Every row comes from one small tree of marks. Brackets hold a mark, then the marks that hang from it, in alphabetical order. Every link used is in the known rows. Which tree was each row made from?
(in the rows, 128 means zero)
Known rows
{rited debe gami {keri nevi vatizub}}: [157  63  92 128 183  93  96 105  87 143   4 111 181  65  57  96 157 172]
{debe rited}: [107 114 130 137 103 109 124 145 122 101 146 124 127 130 155 113 112 115]
{keri {nevi {gami {rited debe}}} vatizub}: [155  75  86 144 128 114  64 146 127 110  83 132 170  57  97 106 101 155]
{vatizub {debe {rited gami keri}}}: [144  91 108 151 155  84 131 158 119 144  71 103 142  95  99 107 138 178]
{nevi keri}: [140 128 116 144 133 144 108 135 110 146 138 128 136 131  95 120 134 149]
{debe {rited gami {keri nevi vatizub}}}: [110  67 108 147 157  98 114 114  94 113  47 101 178  75 107  84 155 139]
{keri {nevi gami} vatizub}: [103 106 117 146 149 138 112 140 134 114  90 116 162  72 110 125 126 126]
{tani {rited {gami {nevi {keri vatizub}}}}}: [153  89 130 179 114 163  75 118  84 150 102 140 149  92  93 108 136 132]
{vatizub {debe {rited {gami {nevi keri}}}}}: [190 103 102 171 127 100  99 197 118 157 118 134 141  91  91 132 111 166]
{debe {rited {gami nevi} keri}}: [150 117 109 154 114 102  98 164 128 136 107 109 144 110 109  93 125 147]
{keri {vatizub debe}}: [114  93 136 146 150 126 143 147 141 131  86 135 146  84 105 146 116 134]
{debe {rited {keri {nevi gami} vatizub}}}: [ 75  92 112 160 135 122 101 159 132 104  85  95 172  80 107  85 128 133]
{tani {rited debe {keri nevi vatizub}}}: [127  51 122 135 142 115  74 103  77 133  29 130 166 104  89  91 164 134]
{vatizub {debe rited}}: [128  99 127 144 124  92 137 175 133 119 122 130 127 115 141 136 109 134]
{tani {rited debe keri}}: [142  89 125 134 120 116  77 118  89 145  78 127 126 140  98  90 150 154]
{gami nevi {rited debe}}: [205 109  95 133  89 106  59 173 144 132 135 157 138 110 110 120  88 147]
{gami nevi}: [155 141 127 137 108 130 108 166 150 139 140 141 131 126 120 139 113 115]
{nevi {gami {rited keri}}}: [134 131  94 157 116 139  84 154 160 133 133 106 145 109 100  82 117 180]

Write each row's tree
[170 127 101 149  99 130  76 166 165 142 138 135 150 126 102  96 121 151] : {gami nevi {rited keri}}
[159 113  88 143 125 122  88 145 144 118 128 127 150  94 128 110 124 152] : {keri {nevi {gami rited}}}
[175  80 119 133 126 105  88  94  64 141  74 130 118 111 118 107 141 156] : {tani {rited debe gami}}
[124 104 111 145 135 101 118 128 107 126  96  95 141 111 116  84 140 159] : {debe {rited gami keri}}
[179  92 105 177 116 142  78 187 155 148 129 160 166  79  76 132  97 156] : {gami {nevi {keri {vatizub debe}}} rited}
[105  90 118 135 160 127 118 116 122 128  56 117 177  99  88 104 159 131] : {rited {keri nevi vatizub}}
[172  75 127 184 135 146  88 148  97 167  80 147 149  77  77 130 135 151] : {tani {rited {gami {nevi {keri {vatizub debe}}}}}}
[ 92  85 123 157 135 114 119 119 107 113  75  95 162  84 108  80 130 145] : {debe {rited gami {keri vatizub}}}
[118  98 121 165 117 116 101 154 129 123  88 109 165  82 102  89 116 133] : {debe {rited {gami nevi} {keri vatizub}}}
[159 107 107 170  94 160  67 161 143 130 152 153 166  94  90 109  99 137] : {gami {nevi {keri vatizub}} rited}
[117 100 121 147 136  94 130 177 138 134  99 114 139 119 109 113 128 155] : {vatizub {debe {rited keri}}}
[161 118 117 148 102 101 105 160 124 123 130 127 133 105 139 118 108 125] : {debe {rited {gami nevi}}}
[135  81 106 139 156  77 125 171 125 132  70 120 157 112 108 117 151 150] : {vatizub {debe {rited {keri nevi}}}}
[217 110  83 148  94 124  38 178 126 149 145 158 146 114  76 111  95 167] : {gami {nevi keri} {rited debe}}
